Known rows, with every step that occurs:
N-P-V: [  0.0 -16.0  -1.4   2.2  14.5  26.3  -9.3  25.5   4.3  -0.7   7.6   5.9
 -17.6   2.1  -1.0  -7.1  -0.5  -9.1   5.0  15.7   4.5 -25.2  11.4  -3.9
 -17.3]
Z-Y-P-J: [  5.5  -4.6  -5.8 -12.2   8.1  33.2   0.8  12.4   7.9 -10.1  10.1  -5.6
 -11.2   9.5   0.2  -2.0  -5.9  12.7  10.8  26.1  -8.4   4.4  -4.2  -2.5
  -3.1]
Y-P: [  1.7  -5.7  -8.9  -7.5  14.2  16.6   1.7   5.9   9.8  -1.8   7.2  -2.8
 -10.0  15.3   0.7   5.5  -6.0   6.0   3.7  17.7  -5.3  -0.7   5.6   3.9
  -6.4]
N-P-Y-Z-J-R-V: [-20.4  -5.8  -2.7   4.1  10.8  16.4  -2.1   8.5  18.3 -13.0  22.3   3.7
  -2.7   1.3  16.5  -8.9   6.4 -12.8  -5.7  11.9  41.8 -21.1  11.4  -6.9
  -8.1]
Z-Y-P-J-R: [ -3.7  -5.5  -4.1  -9.8   8.8  32.4   4.5   5.9   7.6 -13.2  14.5  -4.1
  -8.6  12.9   3.5   0.5  -8.4   7.9   2.3  24.6   7.1  -0.9  -1.5   3.7
  -2.5]
Y-Z-J-R-V-P: [-16.4   2.3  -0.1  10.9  17.9  11.9   0.4   0.5  13.3  -9.4  21.1  10.6
   2.5  11.8  21.1   6.2  -4.3   4.7  -0.1  19.2  17.0  -5.8   4.0  -7.9
  10.3]
V-R-J: [ -9.6   4.1  -8.1   2.0  24.2   7.6   2.1  34.4  11.0  12.1  12.2  15.5
  -3.2   8.9   6.6  -7.3 -13.8   7.6   5.2  19.7   0.6 -10.9   3.7   3.4
   5.2]
R-J-Z-Y: [-13.0   1.6  -5.2  -3.5  18.6  19.8   1.4  16.8  14.2  -1.8  19.1   7.7
   3.4  16.4   3.7  -2.4  -6.4  -4.3   6.7  22.7   7.9   0.9  -4.3   0.3
   4.2]
N-P-V-R-J-Z-Y: [-12.4  -5.6  -0.6   2.4  32.5  23.2  -4.9  54.6   6.7  -7.9  18.2  14.9
  -3.3  12.7   5.0  -9.9  -5.6  -7.4   6.0  24.7   9.3 -18.8   1.6  -2.4
  -6.9]
P-Y-Z-J-R-V: [-16.2  -2.1  -1.7   9.1  13.9  13.1   2.6  -0.8  18.3  -3.6  24.4   9.2
   4.0   5.4  19.9  -0.2   0.4  -8.4  -3.7  14.0  34.6  -9.2   3.1  -8.9
  -5.9]
N-P-A: [  0.5 -20.0  -5.2   7.3   8.4  28.6  -4.0  19.2   8.6  -0.3   7.3  -0.6
 -13.6   7.5  -2.6 -11.1  -1.9  -9.4   6.6  11.4  10.5 -35.2   8.2   5.2
 -14.7]
R-V-P-J-Z-Y: [  1.7   2.0   3.5   0.8  21.2  25.3  -2.1  22.2   7.2 -10.9  15.3  13.5
  -6.4  20.4   6.5   1.8  -4.1   6.2   9.4  27.1  -5.0   7.3 -12.5 -14.6
   7.3]
Z-J: [-19.2  -7.6  -1.8   1.8   2.2  20.1   1.0   1.3   8.2   4.8  10.9   3.9
  -6.8   1.7   6.7  -6.6  -4.0  -3.6  -0.7  19.4  10.2 -10.5   5.6  -2.0
   1.6]
P-V-R-J-Z-Y: [ -8.5  -3.5   0.7   7.8  34.6  19.8  -0.2  44.7   7.6   0.6  20.6  20.9
   3.0  16.9   8.5  -2.5 -12.0  -3.7   7.9  26.1   3.2  -6.8  -5.5  -4.7
  -3.6]
J-P-A: [  0.0 -21.7  -2.6   4.9  13.8  21.2  -3.5  11.3   9.3  -2.9   9.2   1.8
  -7.0  27.3  -3.5  -5.7  -9.4  -9.2   2.2  15.5   7.7 -23.6   0.2   1.5
  -7.0]
P-N: [  6.6   2.8  -8.4   4.1  -3.7  19.3   0.9   2.7  16.0   9.0   4.2   8.0
 -12.3  12.6   3.7  -9.4  -6.4   1.0   9.5  21.6   4.4  -9.8  -2.4  -3.8
  -8.4]
Z-J-R-V-P-Y: [-20.5  -3.3   8.6   8.5  13.7   7.7   7.0   7.7   8.1  -8.1  12.3  14.7
  -5.4  10.2  11.9  -5.6   0.9  -6.2  -4.8  18.0  21.9 -10.2   8.4  -7.2
   6.3]
V-P-Y-Z-J: [  1.0   4.2  -6.1  16.2   6.4  19.8  -2.3   3.2  22.2  -6.7  12.4   7.5
  -4.2   1.3  14.6  -5.9  -2.4  -4.3   8.5  25.1  -4.5  -7.5   6.5 -13.6
  -0.8]
N-P-J-Z: [ -2.1  -3.6 -10.1   2.8   8.9  27.4  -5.8  19.9  10.1   1.3  14.9   6.4
 -16.9   5.9   3.8  -5.4  -5.8  -8.6  -0.3  22.7   6.7 -15.5   0.9  -0.3
 -12.0]
J-R-V-P: [-7.8 -2.1  3.0  2.9 21.3  9.2  2.2  9.1  6.9 -5.1 10.4 14.2 -5.3 20.7
  7.0  3.6 -4.4  2.9 -0.8 15.2 11.4 -7.2  6.0 -2.4  8.7]
N-P-J: [ -0.6  -6.3  -8.4  -2.8   4.2  29.3  -7.4  21.3   8.1   2.0   8.9   1.9
 -19.5  -2.7   0.0 -13.1  -4.2  -0.5   5.0  20.4   1.3 -19.3   6.4  -2.2
  -8.8]
N-P-J-R: [ -9.4  -6.3  -7.1  -0.2   3.8  28.6  -3.5  13.4   7.5  -2.1  13.5   4.2
 -16.6   0.5   3.3 -11.0  -6.3  -4.2  -4.2  18.1  17.6 -24.8   8.9   4.4
  -7.7]

Rows:
[-18.5 -12.4   0.2  -2.1   3.7  15.1  -0.7   4.8  13.0  -8.1  10.7   1.9
  -8.0  13.6   2.3 -13.9  -2.6 -15.3  -7.1  21.3  16.3 -12.2   6.5  -7.5
  -0.6]	Z-J-P-Y
[ -8.9 -11.0  -2.8  11.3  23.8  18.7  -8.9  25.2  12.0  -6.8  20.4  11.4
  -0.5  15.4  15.2  -2.4 -12.9  -3.5  -0.8  26.0   6.2 -15.3   0.1 -13.3
  -4.7]	Y-Z-J-P-V-R
[ -9.1  -4.9  -2.9   4.0  29.7  13.6  -5.5  55.9   5.0   4.9  11.7  16.0
 -10.6   2.4   4.4 -12.7  -8.4   0.6   7.3  20.2   1.7 -26.3  11.1   0.4
  -9.2]	N-P-V-R-J
[  2.6  -2.3  -6.9  -4.0  -0.5  15.7  -3.0   3.7  16.4  -2.7   5.6   3.4
 -10.8  26.2  -0.8 -10.9  -8.1  -1.9   3.0  23.2   7.0 -10.4  -3.7  -6.1
  -3.0]	J-P-N
[-17.0  -5.0  -8.4   8.2   1.7  24.7  -2.9   0.7  22.3 -11.1  20.0   0.0
  -4.5  -3.3  14.2 -12.0   1.7 -18.1  -6.5  16.0  33.0 -26.2  14.1  -2.5
 -11.6]	N-P-Y-Z-J-R
[ -0.3  -4.0  -4.5   0.4   8.8  34.9  -2.2  10.8  10.8  -2.4  18.2   7.1
  -6.3  12.3   4.1  -2.6  -7.5  -4.0   5.3  26.3   2.9   0.7 -11.1  -6.3
  -3.8]	P-J-Z-Y
[ -4.6  -1.3  -8.6  11.0   2.5  21.8  -1.7  -1.5  22.2   0.9  17.5   3.9
  -2.4  -1.8  13.9  -6.5  -2.7  -9.4   4.2  19.5  11.0  -9.1   3.7 -10.4
  -9.3]	P-Y-Z-J
[  0.1  -7.6  -5.3 -14.9  11.6  27.0   1.5   6.3  11.2 -14.1   7.3  -8.5
  -6.3  16.7  -2.1  -0.6  -1.7   6.6   7.0  19.7  -1.9   2.0   0.4   0.8
  -0.7]	Z-Y-P
[  7.2 -11.4  -2.8   0.1  21.0  19.0  -0.6  16.6   4.4  -0.7   8.8   3.5
 -12.9  12.4   2.0   8.7  -7.0   3.2   7.9  18.4  -8.6  -4.6   5.9  -0.3
 -18.0]	Y-P-V
[ -1.7  12.5  -9.9  -3.6  20.7  12.6   9.3  32.5  18.0  -7.7  13.9   7.6
  -0.9  28.4   9.7  -3.1 -11.2  12.6  11.2  32.5   0.9   3.8 -12.1   4.0
  -0.3]	V-R-J-Z-Y-P-N
[ -8.0 -12.1  -4.3   6.5  28.9   9.2   0.5  41.5   8.6   2.0  13.6  11.7
  -1.3  27.2   2.5 -10.2 -17.2   1.6   4.9  19.7   5.0 -24.5  -0.5   6.1
   2.0]	V-R-J-P-A
[  3.8 -12.2  -0.5  -2.7  23.4  28.5  -0.5  16.0   6.8 -13.3  15.3   1.7
  -5.8  22.7   2.6  10.7  -4.2  -4.8   6.5  24.0  -2.2   3.3  -4.6  -3.1
 -15.3]	J-Z-Y-P-V
[ -8.4  10.9  -1.6  14.5   6.3  11.2   3.8  -1.9  18.0  -8.2  17.7  12.5
  -0.1  13.9  23.6   0.3  -4.3   8.7   6.9  25.7  18.0  -5.8  -3.3 -10.5
   5.4]	Y-Z-J-R-V-P-N
[  6.8 -10.0  -3.5   3.0  29.7  15.4   0.2  33.4   3.7   0.7   8.2  10.5
 -12.1  15.5   5.5   5.9 -11.4   7.3   4.8  20.5 -10.9  -8.1   4.5  -0.8
 -14.9]	Y-P-V-R
[  4.5 -17.5  -4.2   3.4  18.5  30.3   5.3  10.3  10.5 -13.6  14.7  -4.6
  -2.4  28.7   1.3   6.7  -5.5  -4.2   8.3  19.7   3.6  -7.5  -7.1   5.6
 -11.9]	J-Z-Y-P-A
[-13.2  -2.0  -7.4  14.1   3.1  20.5   1.5  -7.9  21.8  -2.3  21.8   5.8
   0.8   1.3  17.8  -4.2  -4.8 -14.4  -4.2  18.2  26.3 -13.1   7.5  -4.1
  -7.8]	P-Y-Z-J-R
[-13.0   2.7  -5.8  -0.1  26.8  17.5   2.5  34.0  14.3  -0.8  18.7  14.3
   4.9  20.4   6.9  -5.5 -11.1  -0.2   3.8  23.6   6.7  -4.1  -6.1   0.2
   7.7]	V-R-J-Z-Y
[-4.6 -4.0 -1.4 -3.3 31.5 19.3  2.4 28.2  6.8 -8.3 20.0  5.2 -0.7 19.8
  4.9  9.4 -7.3  1.2 11.4 27.3 -1.9  6.6 -2.1  1.7 -9.5]	R-J-Z-Y-P-V
[ -2.8   0.7  -6.2   7.3  43.1   4.8   4.4  44.9   5.9   3.5  19.0  17.1
  -4.0  21.3  11.6  12.4 -16.1   5.1   5.6  26.2  -6.9  -1.9   0.0   5.0
 -12.5]	Y-P-V-R-J-Z
[  6.7   4.5  -6.3  13.1  14.0  22.4  -1.6  14.1   9.5   2.7  12.5  15.6
 -13.6  13.8   6.7   3.5 -12.6  -0.3   5.6  30.2 -15.5  -1.8  -4.0  -5.1
  -0.9]	V-P-J-Z
